Each row comes from the steps of one walk. Every step used is in the known rows, and no mark comes twice. Write the walk behind each row, first mark first.
Known rows
supag lidel: [ 11   7  -8   6 -24  21  -7  10 -12   5  -6  -1   1  12  16   2  -6  23
 -10   6 -12   4  -4  19   8   9   6]
guli lidel: [ -6 -16  18 -18   7  29   1   5  14  -3   9   0   2  -6   5   8  -6   8
  -8  -6  13  10  -9  31 -12  13  -4]
fogo guli lidel supag gidu: [-17  21  27  22  -6  30 -13   0  54   7  -7  12  -6 -22  -7 -34  -9  73
 -13  13  18  43 -15  57   0  25 -15]
nito vize: [ 16  11 -11 -17 -15  24 -16   0 -23  -8  10 -12   8  -1   7  -9 -13  -3
   8   5   5  -7   7 -16   6   7  -6]
fogo guli lidel vize: [-32 -22  20  29  27  71  -6   9  31  -3 -17  32   1 -21  -1  18  -3  57
 -13   3   6  25  -7  41 -22  20  -9]
deva guli fogo: [-28  15  12  37  28   0  14   5   8  -7   3 -15  -6 -26 -22 -20 -14  16
 -14  -6  19   9  -8  47  11 -31  -7]
nito vize lidel: [  5  26 -23 -22 -27  51  -7 -10 -32 -16   5 -14  22   7  29  -8 -22   4
 -10   9  12  -9   5  -7  27  27   3]
gidu supag lidel vize fuvudug: [-16 -19  -5  31 -51  -9 -11  20  -9  -2  -5  28  -1 -15  -4 -26  22  45
  -8  31 -19  17 -19  13   6  31  17]
lidel guli fogo: [-25  16 -12  26 -15 -15  38   6  -1  -6  24  -1  10 -31 -14  15  -3   9
 -20   8  19   9   0  43 -21 -18  -9]
vize lidel guli: [-25  32 -23  -2 -31  27  30   4  -4 -11   9  -1  17  -4  23  29  -6  30
 -26  17  14   4   6  26  -3  21   5]
fuvudug vize nito: [ 10 -15 -12 -19 -19 -43 -11 -13  12 -15   3   4  -8  19  34 -38 -16 -27
   2  11 -21  -3  14   5 -18  14   3]
fogo guli: [-16  20  10  26  28  25  -1  14  17   1 -12   7   1  -9 -13 -18 -10  27
  -2   4   1  11   1  14   5  -7   4]
nito vize lidel guli fogo: [-20  40 -34   4 -42  38  30  -4 -32 -22  27 -16  31 -23  16   9 -25  15
 -30  18  30   0   3  37   5  10  -6]
deva guli lidel supag gidu vize: [-24  24  22  20 -31   3 -23   5  55   7 -12  -4 -21 -11  16 -47 -18  90
 -13  12  13  30 -15  42  19  33 -19]
fuvudug vize: [ -4   3  -2 -27  -3 -13  -9 -21   1  -6  11  -9  -4  16  17 -27 -11  -2
  -3   4 -11   0   7  25 -23  -1   4]
gidu vize lidel guli: [-34  42 -28   8 -49  15  20   9   1  -7  -3   1  16   4  35   9 -16  46
 -26  23   3  -5   5   8  13  34   9]
fogo guli lidel: [-22   5  28   5  35  57  -1  16  30  -3  -4   8   5 -17 -10  -8 -16  33
 -11  -2  14  21  -5  45  -6   6   0]
fuvudug vize gidu: [  8  15  -4 -19 -19 -17 -22  -6   0 -16   1 -14   6  22   7  -8  -8  -1
  -9  18  -1 -12   9   3 -35  14   3]
deva guli: [-15  19  12  15  24  11  -3  12  12  -3  -8 -10 -12  -8  -5 -15  -7  27
  -3  -1   7   6   2  22   9 -12  -5]
vize fuvudug: [ -7   5   0  -6 -15 -31   7  16 -10 -12   5 -15  13  -9 -11 -27   9 -22
   5   8   5   5  -8 -10   8   0   8]
supag gidu vize fuvudug: [ -4  24 -17  -1 -58 -51  -8   6   7   0 -17 -17  15   7 -19 -86   8  17
   6  18 -13   5 -11 -38  36  27   7]
gidu supag lidel guli fogo: [-24  19  -8  41 -42  -8  24  20  -2   4  27  17   0 -32 -15 -12  -5  52
 -31  26   2  19 -10  69  -9  -3  10]
supag lidel vize fuvudug: [ -6 -15 -15  23 -45   5  -3  18 -21  -8 -14   8   8  -3  13   0  17  26
  -7  19 -14  11 -14   5   1  22   4]
supag gidu vize: [  4  19 -16   5 -43 -23 -15 -10  16  12 -23  -1   3  17  -5 -56   1  37
   2  11 -17   1  -4 -29  29  26  -1]
vize nito rafez: [ 13  -8  -3   0 -32 -37  -1   4  -7 -14 -20  -1 -14 -10  44  15  -5 -26
   8   8  -1  -8  16 -35  -5  33   3]
gidu supag: [-10  -5  11   7  -4 -13  -8   3  11   5  11  17  -9 -12 -17 -25   5  20
   0  12  -4   6  -5   6   4   7  12]
vize gidu supag: [  1   7   8  14 -18 -20 -18  18  10  -4   1  13   1  -5 -29 -10   7  20
  -7  27   6  -6  -4 -13  -7  24  11]
guli lidel supag: [-13 -10  27   0 -12  10  -5   4  26  -1  17   7 -12 -21  27  25 -11  27
 -14   3  24  22 -14  49 -18  18 -13]
lidel vize: [ -9 -28  -8  21  -6  19  -6  -9   1  -1 -13  25  -4  -5   7  28  15  25
  -1   5  -7   5  -1  -4 -15  15  -9]
gidu supag lidel guli deva: [-30  10 -15  40 -30 -28  14  18   6   3  11  16 -13 -32  -5 -18  -4  52
 -29  33   4  10  10  65   4   1  12]
fuvudug vize gidu supag lidel guli: [ -4  38 -14  -1 -66  -9 -14  21   3  -9  18   6   1   9   8  -6  -5  62
 -26  49 -11   3   8  47 -48  31  17]

Write each row's walk
[-33   7 -18  26  -2 -33  28   6   6  -8   7  -2  -3 -31  -2   8  -4   9
 -18  15  19   1  20  39  -7 -16  -6]  lidel guli deva
[ 10  18 -11 -24 -33  -2 -10  17 -34 -20  14 -26  21 -12  -2 -36  -5 -21
  12  14  11  -4   0 -27  16   7   0]  nito vize fuvudug
[ 19  18  -5  -3 -35   7 -35  17 -13 -13   9   1   9  -8 -19 -16  -5  16
   1  32  11 -13   3 -29  -1  29   4]  nito vize gidu supag
[ -3  23  -8  25 -60 -39 -20 -11  29  13 -14   7 -10   3  16 -39  -3  57
  -2  19  -7  13  -9 -10  22  32 -10]  lidel supag gidu vize
[ 29  23 -15  -9 -32  20 -28  14 -24 -18   0 -18  19   4  -3   9 -11  -3
   1  19  15 -19   9 -36  -5  22  -7]  nito vize gidu
[-10  31 -16 -16 -56 -11 -11 -47  18  -5   4  -8  -1  20  41 -45 -10  49
 -22  22  -2  21  -6  44  -1  39  -1]  fuvudug vize lidel supag gidu
[ -3   9   5 -11 -24 -29 -29  -4  10 -11  11   3  -3  10 -11 -34  -2  21
 -10  30  -5  -5   3   9 -31  22  15]  fuvudug vize gidu supag
[-37 -20  22  13   8  29   1  23  17 -18  -7  -1  -2 -31  -5  -4   9  39
  -9   7  16  25 -15  38 -10  15  -9]  deva guli lidel vize fuvudug
[-16 -24  -8  15 -21 -15   2   8  -8 -12  -9  11   9 -14  -3   1  24   3
   3  13  -2   9  -8 -13  -5  14  -2]  lidel vize fuvudug
[ -8 -27  -5  37 -36  21 -20   5   1  10 -11  43 -15  -5   6   1  13  67
 -12  24 -24  13 -11  21  -4  30  10]  gidu supag lidel vize
[-16  13  -6   1 -37 -37  -3  21  -5  -8  -6 -11  11   0   3 -45  -2  -3
   4  14  -6  -6  -8 -32  26  13  11]  gidu vize fuvudug
[  1 -17 -11  31 -20  12 -17   6   0 -11 -23  19   7   3  -4  47  18  25
  -8  19   3  -8  -1 -24 -27  29 -10]  lidel vize gidu
[-16  12   9  -2 -69 -38 -12   9  35  -2   1  -9   4 -14  10 -59  -2  44
  -7  21  12  27 -25   9  19  45  -8]  guli lidel supag gidu vize fuvudug
[-14  17  28  12 -12  13 -13   0  50   4  -1  -6 -19 -22   1 -27  -7  73
 -13   7  24  39 -16  62   4  21 -23]  deva guli lidel supag gidu
[-16  23 -18  32 -39   4  30  17 -13  -2  19  -2   9 -21   1  17 -10  31
 -29  14   8  12  -5  62 -13 -11  -2]  supag lidel guli fogo
[-11  27  -7  19 -77 -67 -13   3  20   1 -10  -9   3  -6   4 -67   6  38
   2  27  -1  17 -17 -21  31  31  -3]  lidel supag gidu vize fuvudug
[  9  19  -2  -5 -48 -12 -36   6  -1  -6   5   3  -2  20   3 -32  -9  41
 -20  35 -17  -3  -1  29 -25  30  21]  fuvudug vize gidu supag lidel
[  5  14  -2  15 -40 -28 -10 -16  24   9  -3   4 -10  -6   1 -21   8  40
  -2  14   3  23  -9  11   5  19 -15]  lidel supag gidu
[ 14  15  -1  22 -42   1 -26  28  -2   0  -4  12   0   6 -15  -6   2  42
 -17  32  -6  -3  -8   5   0  31  17]  vize gidu supag lidel
[ -2  29 -14  -4 -45  33 -12 -11 -20 -15  12  -8   8  -5  51   9 -26  25
 -14  18  23   4  -2  12  19  33  -7]  nito vize lidel supag
[-20   1  29  -4  31  40  -1  16  26  -6   3 -11 -11 -16   0  -6 -14  34
 -11  -8  20  17  -5  53  -2   0  -8]  deva guli lidel
[-54  28 -34  28 -34 -18  26   1   3 -13  -8  -3   9 -13  29  -9 -22  32
 -36  24  16  -9  15  27  26  18   7]  gidu vize lidel guli deva
[-20 -10  16  37  14  68 -19  23  30 -14 -27  25  11 -14 -15  38   0  59
 -19  18  17  13  -6  20 -34  35 -11]  fogo guli lidel vize gidu
[-28   6  39  17  14  25  -7  15  38  -4  10  -3 -24 -29  21  11 -19  56
 -16   3  30  29 -12  72  -9   6 -17]  deva guli lidel supag
[-29 -19  29  34   6  36 -26  25  37 -12 -11  25 -13 -25 -21  15   7  78
 -20  24  18  16 -11  33 -26  38  -6]  deva guli lidel vize gidu supag
[  0  -1  15  -3 -35  -1 -10 -12  39   7   6   4  -7 -12   7 -12   1  47
 -11   9  17  32 -18  42  -6  33 -18]  guli lidel supag gidu
[-48  23 -31  -5 -18 -18  26 -25  -2 -22  14 -13   6  -6  34 -17 -21  15
 -38  23  15  -1  22  71 -12   4   8]  fuvudug vize lidel guli deva
[ 12  40 -25  -7 -68  27 -19 -25  -6  -7   2 -11  12   1  33 -28 -16  48
 -12  23  15  14  -5   7  32  46 -12]  nito vize lidel supag gidu
[-16 -44   9   5  -1  43  -5  -4  16  -3  -5  26  -1 -11  12  35   8  31
 -10  -1   5  13  -9  27 -27  26 -13]  guli lidel vize
